Known rows, with every step that occurs
liref-bilu-zogu: [-11.3  12.5 -37.1 -11.6  -6.5  19.7  32.3  23.5  27.5  18.1 -24.3 -55.1
   4.2 -17.3 -62.9  20.8 -45.5  13.5  -5.9  23.7  -5.8  25.6 -36.6]
bizad-keget-rekim: [ 24.3   0.8   0.3 -18.0  -4.2  14.9  20.7   1.6   0.3   1.7 -16.4 -43.2
 -37.8 -32.6 -42.2 -31.3 -22.6   9.6   0.9 -16.2 -20.7  -1.8 -28.3]
bizad-keget-rekim-bilu-liref: [  3.2  -1.5  -4.4  35.9 -24.6  -5.5  15.9   7.2 -28.9 -23.4   1.9 -27.4
 -18.7 -17.4 -43.7   1.1 -31.8  17.0   1.9 -21.2 -22.2 -30.2 -11.8]
zogu-bilu: [ -9.1  24.5  -8.7 -11.0  -2.3  11.9  11.1  -2.5  17.1   1.1 -16.6 -31.4
  26.5   3.2 -60.6  13.8 -15.2  41.2  -6.6 -25.0 -21.1   5.2 -10.3]
sope-liref: [-25.4   0.8   4.3  -6.8  -1.9  43.1 -39.9 -15.4  16.7 -10.2 -22.7  -4.8
  -4.1 -21.1 -35.4   0.7 -28.6  11.8  42.8   2.6 -11.4  -4.0 -27.3]
sope-liref-lisifim-zogu: [-32.1  -1.2   4.5   9.3  -4.3  19.2 -37.9  15.9   9.2   0.8  -3.2 -24.4
  19.4 -19.9 -42.3   2.6 -20.2  -2.0  41.9  39.4  -3.1 -30.4 -32.7]
rekim-bilu: [-17.4   9.0 -10.0   8.9 -10.8  -3.5   0.3 -16.5 -10.1  -3.6  -8.4 -31.3
   8.7   0.8 -31.8  26.3 -37.0  10.5  16.2   2.8  -6.2  -7.7 -18.4]
bilu-rekim: [-26.4 -23.0 -10.1  -2.5   4.4   3.9   5.5  -3.8 -10.2  26.3   3.0 -15.7
   7.8 -28.0 -14.0  -8.1 -28.5  15.5   2.6  16.5 -24.6  -1.7 -23.9]
bizad-keget-rekim-bilu-zogu: [ 14.7  14.4 -15.9   4.3   7.2  -0.3  40.1   9.0   9.8  -2.9  -8.5 -49.2
  -9.3 -16.8 -49.7  -4.4 -44.1  -5.2   8.6   8.5   3.8  12.3 -24.5]
togu-lisifim-zogu-bilu-rekim: [-23.1 -39.3 -34.6  -6.2  10.5  -9.2  -8.5   2.3   1.6  24.6  -0.4  -7.6
  22.9 -24.2 -39.4  -1.4  -9.3  19.7 -12.0  18.4 -24.5   1.3  -2.0]
sope-liref-lisifim: [-20.9  21.7  23.8  13.3   6.2  33.1 -24.9  -0.6  14.5 -23.7 -21.4 -20.1
  20.5  -9.8 -25.4 -16.1 -46.6  -7.4  45.0   6.6   6.3 -15.1 -37.6]
lisifim-liref: [-19.2 -12.8  -9.3  12.1 -26.9  17.6  -3.0  -6.7  32.8  16.3 -20.0 -27.3
 -19.7 -18.6 -61.9  24.9 -28.1  24.9   2.0  24.2  -8.7  -0.5 -25.3]
liref-lisifim-zogu: [-28.1   5.5  -0.3   7.4  -6.8  -0.4 -13.8  20.6   4.9  10.0   3.0 -37.9
  21.9 -17.4 -39.7  10.6 -17.4   4.0  21.1  44.0  -9.0 -28.0 -31.8]
zogu-sope: [-28.1  21.7   2.4  -3.4  -5.3  33.8  -6.4 -22.8  22.9  22.5  -8.5 -17.1
  -5.7   2.2 -18.2  17.9  -6.4  -3.2   5.1  13.1   4.1 -17.7 -13.1]
zogu-sope-liref-bilu-rekim: [-31.1 -36.0 -27.7  -0.5  -5.3  42.2  -9.6  -2.4  -1.8  36.5 -14.2 -14.4
   1.1 -17.1 -28.7  -9.5 -30.7  -1.1  -1.7   7.0  -5.8  -4.7 -22.9]
bizad-bilu: [-10.3  13.0   4.4 -12.1  -1.4  16.1   4.4   5.6  24.3  17.9  -3.6 -43.2
  -9.1 -19.7 -59.8 -21.4 -18.8  26.5   7.3 -18.4 -34.7   1.3 -30.7]
bizad-keget-rekim-bilu-liref-lisifim-zogu: [ -5.5  -4.3  -3.0  36.7 -18.6 -12.0   1.1  30.9 -19.7 -10.8  11.7 -40.5
   6.5 -18.7 -48.3  -8.5 -22.0   1.3  14.6  19.6  -9.7 -44.8 -21.6]
lisifim-zogu-sope-liref-bilu-rekim: [-37.4 -48.5 -36.7  -0.7  -9.6  36.9 -18.8   6.4  -3.6  45.5  -7.9 -15.0
   3.3 -20.7 -35.6  -3.8 -20.5  -1.1   0.0  23.3  -7.2 -14.0 -21.7]
keget-bizad-bilu-liref-lisifim-zogu-sope: [-36.4  17.5 -10.2  29.6 -18.4  21.6 -13.6  31.8  23.0  29.2   4.7 -24.0
  10.0  19.3 -42.7   6.7   7.7  -2.4  12.3  24.1   5.1 -47.1 -13.1]
sope-zogu-bilu: [ -8.8  29.3  -6.5 -32.0  19.0  12.5  10.7  -6.9  22.3  -8.0 -32.5 -28.3
  38.8  -0.5 -53.5  14.8 -21.0  26.7   6.4 -33.2 -12.6   9.5 -13.9]
rekim-bilu-liref: [-23.1   6.0  -6.4  40.7 -27.1  -6.1   0.7  -1.0 -22.4 -20.8   4.6 -17.7
   6.8  -6.3 -37.4  29.8 -31.6  25.1   8.9  -5.2 -21.5 -28.7 -11.2]
rekim-bilu-zogu: [-12.0  21.5 -17.1   8.8   5.7  -2.3  25.2   1.9  14.3   0.2  -6.6 -40.9
  14.2  -6.4 -42.9  25.6 -46.1   1.9  17.7  25.8   4.1  13.2 -23.1]
keget-rekim-bilu-zogu: [ -1.8  14.0  -6.6   4.9   3.0  -1.8  35.0  14.1   4.4   4.5  -0.6 -43.4
  -2.1 -12.4 -49.0  16.9 -40.6  -7.0   8.2  15.6   2.3   0.8 -30.9]

Rows
[-31.7 -27.3 -42.8 -13.0 -16.3  51.0 -46.1  -5.5  24.8  17.7 -38.6 -15.2
 -15.3 -14.9 -50.8  20.2 -19.1 -10.9   6.4  21.2   4.7  -5.2 -17.4]
togu-lisifim-zogu-sope-liref-bilu
[-38.5  14.5   4.9  29.1 -15.2  20.0 -14.3   7.8  11.6  15.8  10.7 -17.7
  12.2   1.4 -26.3  17.7   0.7 -10.8  10.2  35.7   7.4 -52.7 -13.3]
bilu-liref-lisifim-zogu-sope
[-37.3  13.7   1.8  39.8 -17.1  11.0 -12.6   3.5   1.8  11.5  13.4 -20.8
  18.0   9.9 -25.7  22.7  -5.3 -16.7  11.3  31.0  14.0 -55.9  -8.6]
rekim-bilu-liref-lisifim-zogu-sope
[-17.1 -13.8 -14.4  -1.4   8.8   2.3  17.6   0.3  -3.4  22.2  -0.2 -18.2
  29.7 -12.3 -36.9  -9.2 -21.8  30.5 -12.0 -10.0 -24.7   3.7 -11.1]
zogu-bilu-rekim
[-21.3  38.3   7.4  20.6  11.7  46.7 -15.2  23.3  44.2   2.1 -23.0 -22.9
  18.9  17.8 -39.7 -23.8 -34.0 -21.6  44.3   7.6  26.6 -10.9 -30.6]
keget-bizad-bilu-zogu-sope-liref-lisifim
[-17.9  21.8  -4.2   8.8  -3.3   8.6  12.2   8.4   3.3 -24.1 -15.4 -14.4
  29.4  -8.8 -54.5  19.8 -22.2  38.3   1.8 -34.3 -26.8 -15.8  -8.2]
sope-zogu-bilu-liref
[-35.1  17.6   4.5  11.8  -5.7  22.6 -14.5  -0.4  20.0  25.9   4.4 -23.5
  12.8   2.7 -23.8  14.6  -0.7 -17.7  13.2  40.4  13.1 -40.4 -19.0]
liref-lisifim-zogu-sope
[-29.0   7.3  10.0  36.9 -19.3  10.8  -4.8  12.2  -5.4  15.6  17.2 -22.4
   4.1   5.1 -29.6  17.0  -0.7 -24.5   4.3  24.1  12.1 -65.8 -15.2]
keget-rekim-bilu-liref-lisifim-zogu-sope
[-24.8  18.1   6.5   2.3  10.9  61.1 -22.4  -8.3  50.8  10.3 -12.9 -10.0
  -7.6  -8.1 -45.0 -14.6 -19.3 -11.3  36.3   6.2   9.1  -4.2 -21.1]
bizad-bilu-zogu-sope-liref
[-14.3  38.2  17.8  26.0   4.5   3.9  16.1  19.3   3.5 -35.7 -14.9 -26.1
  47.4  -0.2 -41.0  -1.3 -39.4  12.8  11.9 -22.8  -6.2 -23.0 -22.4]
sope-zogu-bilu-liref-lisifim
[-14.6  27.5  27.7  27.4  10.6  35.9  -4.6   3.6  16.9 -13.2 -11.0 -21.8
  13.3   6.0 -26.9 -14.3 -40.9 -42.4  35.6   8.9  33.5 -29.7 -32.4]
keget-rekim-bilu-zogu-sope-liref-lisifim
[-31.7   3.1   0.6  29.4 -19.2  -4.8 -12.5  30.0  -5.9  -2.7  11.5 -29.7
  20.9 -20.0 -42.4  14.6 -16.2  11.7  17.8  36.1 -17.1 -43.9 -26.6]
bilu-liref-lisifim-zogu
[-22.3  31.1  -9.9  13.5   3.9  21.9  16.0 -16.1  28.5  18.4  -4.0 -25.6
   6.2  10.6 -26.5  25.4 -23.2 -18.8  10.2  27.1  23.1  -6.9 -12.1]
rekim-bilu-zogu-sope
[-36.2 -59.3 -45.9  -4.6  -3.9  31.6 -34.3  -3.1   2.5  36.4 -18.2  -2.9
  -5.7 -28.5 -29.4  -2.9 -23.3 -11.9  -3.4  32.1  -5.4  -4.9 -15.2]
togu-lisifim-zogu-sope-liref-bilu-rekim
[-26.4  28.6  27.7  18.6   6.9  46.2 -26.7 -10.6  23.1 -14.4 -17.4 -12.0
  18.0   2.6 -17.2 -13.5 -34.1 -23.1  39.5   9.2  21.3 -26.2 -29.1]
zogu-sope-liref-lisifim
[-23.3  -6.1   5.7  36.8 -22.3 -13.3  -2.4  35.5 -23.1  -3.2  17.9 -34.8
  13.2 -14.8 -47.4  14.2 -17.6  -1.3  11.6  26.5 -10.6 -56.7 -28.0]
keget-rekim-bilu-liref-lisifim-zogu
[-19.5  13.4  -3.8   7.4   1.0  16.0 -16.3  16.5  18.3  -4.3  -9.0 -26.6
  43.1   1.5 -67.6   2.6 -11.7  21.3  16.4  -1.1  -7.4 -18.6 -14.8]
sope-liref-lisifim-zogu-bilu
[-30.1   0.6  -3.5  40.0 -20.4 -12.4 -10.9  25.3 -15.2  -7.1  13.6 -30.8
  26.8 -10.1 -42.4  19.2 -22.1   5.7  20.0  35.2  -9.4 -46.8 -22.6]
rekim-bilu-liref-lisifim-zogu
[-29.4 -27.9 -32.1 -18.0  -3.5  -4.5 -42.7  -5.8  15.6   8.8 -14.5 -10.9
 -10.2 -37.9 -36.8  28.0  -5.8   3.8  12.7  53.2 -20.4  -4.6 -14.2]
togu-lisifim-zogu
[-20.2  27.0  19.8  39.4 -11.3   4.0   6.3  17.6  -5.5 -27.8  -1.7 -27.2
  22.5 -10.3 -28.1  -0.8 -40.8   9.0  15.1   3.7 -11.0 -29.9 -29.6]
bilu-liref-lisifim
[-26.2  -4.1 -26.2  -9.1 -18.8  60.0 -22.8  -5.3  19.9  17.7 -34.6 -25.9
  -8.3  -3.4 -49.4  13.0 -28.5  -0.1   6.9  -3.6   4.5  -6.0 -26.3]
zogu-sope-liref-bilu
[-18.2 -23.0  -4.4  -3.4   7.5   6.3  12.3   6.3   1.8  36.6   9.9 -28.2
   1.3 -29.0 -35.6 -37.0 -25.0  20.4  -1.8  -5.3 -35.9   1.3 -26.8]
bizad-bilu-rekim
[-16.2  19.2  -6.8   4.5  -1.8   0.8   3.5  20.7  14.7   3.1  -4.6 -40.0
  44.3   1.8 -66.4   9.7  -9.9  27.1   0.9   2.3 -12.4 -17.5 -15.8]
liref-lisifim-zogu-bilu
[ 17.8   0.5  -7.2   2.1  -8.7  -1.4  18.3  -7.4 -17.9  -6.1 -11.2 -44.0
 -21.0 -12.1 -39.8  -9.8 -35.7   1.0   5.7 -18.7  -6.8  -8.6 -19.3]
bizad-keget-rekim-bilu
[-24.3  32.7  -4.9   0.9   7.0  33.0  14.1 -10.2  40.5  23.8  -6.7 -22.7
   0.9  -0.3 -26.8  17.7 -15.4 -11.6   7.8  32.2  13.7  -2.5 -17.4]
bilu-zogu-sope
[-24.2  -7.1 -25.7  21.4 -17.6  -5.3 -14.5  12.9   4.3 -15.6  -1.8  -6.0
  14.5 -16.7 -63.6  27.7  -3.1  37.5  -8.0   0.7 -33.4 -20.8   3.6]
togu-lisifim-zogu-bilu-liref
[-22.4  32.3  18.0  31.3  13.8  36.3 -12.7  -4.5  24.2 -17.2 -15.2 -18.1
  26.4   9.3 -22.1  -7.6 -46.1 -33.7  43.0  16.2  35.8 -19.2 -25.6]
rekim-bilu-zogu-sope-liref-lisifim
[-29.9  18.2   2.9   3.3   8.8  59.9 -26.5 -16.6  42.2   4.5 -17.3  -2.8
  -2.6  -7.7 -31.2   3.5 -22.1 -14.0  39.3  20.2  14.9  -6.3 -18.2]
bilu-zogu-sope-liref
